Known rows, with every step that occurs
sibub > pedup > kudun > zema: [-2.13  2.16  1.31 -0.53  1.40  0.18 -0.96  3.28 -1.34 -2.73 -0.40 -4.25
 -0.80  0.88 -2.11  3.74 -0.43]
beri > libi > sibub > pedup > kudun > zema: [-2.19  1.74  0.02  0.88  1.10  0.09 -1.98  3.68 -1.31 -2.30  1.37 -3.85
 -0.96  0.43 -1.47  2.23 -0.69]
beri > libi > sibub: [-0.56  1.29 -0.18  0.95 -0.34 -0.04 -1.26  2.45 -0.36 -1.14  0.97 -1.61
 -1.27  0.09 -0.57 -0.77 -1.04]
pedup > dipep > libi: [-1.84  1.83 -0.45  2.21  0.34 -1.35 -0.16  2.07  0.24 -2.54 -1.65 -0.98
 -1.29  0.77  0.76  0.84  0.22]
pedup > kudun > zema > dipep: [-1.73  2.04  2.53 -0.80  2.04  0.27 -0.37  1.45 -2.18 -1.27 -0.61  0.75
 -0.49  1.17 -2.53  5.91 -0.01]
sibub > pedup > kudun > zema > dipep > libi > beri: [-2.21  1.70  1.50  0.67  1.71 -0.71 -0.88  3.85 -1.28 -2.76  1.16 -4.21
 -1.13  1.36 -2.90  4.69 -0.21]
dipep > libi: [-0.16  0.60 -0.19  1.63 -0.58 -0.73 -0.50  0.83  0.17 -2.53 -1.02 -2.82
 -1.58  0.88 -0.16 -0.01 -0.24]
beri > libi > sibub > pedup > kudun: [-1.62  1.73 -0.28  1.37 -0.06 -0.32 -1.97  3.64 -0.35 -1.96  1.13 -4.13
 -1.06  0.10 -1.86  0.61 -1.04]
kudun > pedup > sibub: [-0.68  2.71  1.24 -0.86  1.62 -1.55  0.43  3.89  0.43 -1.52  0.29 -1.54
 -0.27  0.88  0.10  3.24 -0.81]
dipep > libi > sibub > pedup > kudun: [-1.22  2.12 -0.34  1.91 -0.22 -0.84 -0.72  2.37  0.66 -2.23  1.94 -6.06
 -1.24  0.93 -1.76  1.85 -0.87]
beri > libi > sibub > pedup: [-0.89  1.59 -0.57  1.43 -0.05 -0.31 -1.63  3.68 -0.38 -2.00  0.93 -4.01
 -1.14  0.12 -1.09 -0.76 -1.09]
beri > libi > sibub > pedup > dipep: [-1.76  2.12 -0.80  1.91  0.42 -0.74 -1.48  4.34 -0.27 -2.18  0.63 -3.28
 -1.00  0.12 -0.60 -0.33 -0.76]
dipep > libi > sibub: [-0.13  1.65 -0.32  1.52 -0.48 -0.51 -0.04  1.18  0.64 -1.44  1.69 -3.53
 -1.44  0.93 -0.45  0.51 -0.85]
kudun > pedup > sibub > libi > beri: [-1.46  2.05  1.07 -1.26  0.80 -1.91  0.25  5.03  0.36 -2.63  2.32 -2.69
 -1.23  1.14  0.34  3.26 -0.95]
zema > dipep > libi > beri: [ 0.27  0.83  1.42  1.68  0.23 -1.28  0.28  2.03 -0.39 -1.26  0.88 -0.32
 -1.48  1.32 -2.03  1.45 -0.25]
sibub > pedup > dipep > libi: [-1.97  2.23 -0.69  2.41  0.68 -1.54 -0.60  3.91  0.17 -3.59 -1.50 -4.76
 -1.10  0.81 -0.26  0.55  0.01]
zema > dipep > pedup > sibub > libi > beri: [-0.78  2.24  1.04  2.95  0.09 -1.06 -0.07  4.36 -0.42 -1.49  0.45 -1.94
 -2.00  1.91 -1.58  2.67 -0.88]
pedup > sibub > libi > beri: [-2.09  1.95  0.99 -0.02 -1.67 -1.03 -0.56  4.68  1.07 -3.08  1.97 -1.90
 -2.99  1.14  0.61  1.00 -1.36]

Rows
[-1.08  3.27  0.84 -0.10 -0.02  0.10 -0.32  3.26  0.37 -0.67  2.86 -4.54
 -0.90  0.53 -2.52  1.94 -1.65]
libi > sibub > pedup > kudun
[-1.77  1.92  1.50  1.08  2.11 -0.22 -0.15  4.13 -2.11 -2.15  0.94 -1.44
 -1.86  2.27 -0.76  5.22 -0.25]
kudun > zema > dipep > pedup > sibub > libi > beri
[-1.62  1.78  0.81  1.72  1.12  0.92 -0.82  1.96 -1.54 -0.94 -0.77 -3.49
 -1.29  1.47 -1.63  4.32 -0.68]
dipep > pedup > kudun > zema
[-1.56  2.24 -0.56  3.10 -0.89 -0.51 -0.90  4.00  0.25 -2.71 -0.95 -4.88
 -2.40  1.70  0.18  1.44 -1.14]
dipep > pedup > sibub > libi
[-1.96  2.40  0.38  0.37 -1.30 -1.00 -0.67  3.80  0.63 -3.78 -0.42 -2.23
 -2.33  1.10  0.85  1.23 -0.89]
pedup > sibub > libi
[-0.91  2.14  1.03  0.77  3.01 -0.49  0.05  2.56 -2.16 -2.28  0.68 -2.59
 -0.54  1.73 -1.45  4.76  0.26]
kudun > zema > dipep > libi > sibub > pedup
[-2.07  2.03  1.08  1.03  2.05 -0.72 -1.03  3.08 -1.64 -3.24 -0.75 -4.48
 -0.62  1.34 -2.71  4.90  0.19]
sibub > pedup > kudun > zema > dipep > libi
[-0.40  1.84  1.45  1.03  2.80  0.49  0.19  2.05 -2.85 -1.10 -1.27 -0.65
 -0.71  1.88 -1.31  4.55  0.11]
kudun > zema > dipep > pedup
[-0.45  1.75  2.19 -0.85  2.70  0.30  0.38  1.56 -2.67 -1.32 -0.99  1.29
 -0.50  1.46 -1.08  4.18  0.23]
kudun > zema > dipep
[-1.68  2.73  0.13  1.02  0.69 -0.93 -0.30  4.17 -0.04 -2.58 -1.40 -3.21
 -0.93  0.46 -0.53  0.27 -0.42]
sibub > pedup > dipep
[-1.92  2.26  1.81  0.20  2.03  0.02 -0.35  1.32 -1.64 -1.36  1.16 -0.92
 -0.61  1.47 -2.55  6.51 -0.07]
pedup > kudun > zema > dipep > libi > sibub
[-1.65  1.94 -0.07  2.73 -1.23 -0.47 -0.73  4.71  0.55 -2.26  1.05 -4.62
 -2.95  1.70  0.02  1.25 -1.45]
dipep > pedup > sibub > libi > beri
[-1.10  2.60  1.56  1.53  2.76  0.06 -0.02  3.00 -2.21 -1.37 -1.12 -0.60
 -0.93  2.06 -0.84  5.33 -0.11]
kudun > zema > dipep > pedup > sibub
[-0.51  1.93 -0.63  1.89 -0.11 -0.84 -0.40  2.44  0.63 -2.32  1.77 -6.03
 -1.33  0.98 -0.91  0.47 -0.83]
dipep > libi > sibub > pedup
[ 0.15  2.33  0.44  2.35  1.04 -1.36  0.15  2.40 -0.39 -1.63  0.71 -3.11
 -0.64  1.33 -2.38  2.09 -0.31]
zema > dipep > libi > sibub > pedup
[-1.79  2.63 -0.50  2.15  0.42 -1.16  0.21  2.35  0.64 -1.72  0.64 -1.56
 -1.25  0.77  0.48  1.27 -0.27]
pedup > dipep > libi > sibub
[-2.06  1.87 -0.22  2.03  0.35 -1.52 -0.47  4.66  0.53 -3.06  0.44 -4.47
 -1.59  0.87 -0.48  0.39 -0.35]
sibub > pedup > dipep > libi > beri
[-0.95  2.44  0.69 -0.81  2.46 -1.54  0.94  3.31 -0.51 -1.35 -0.45 -0.49
  0.24  0.56  0.24  2.86 -0.04]
kudun > pedup > dipep
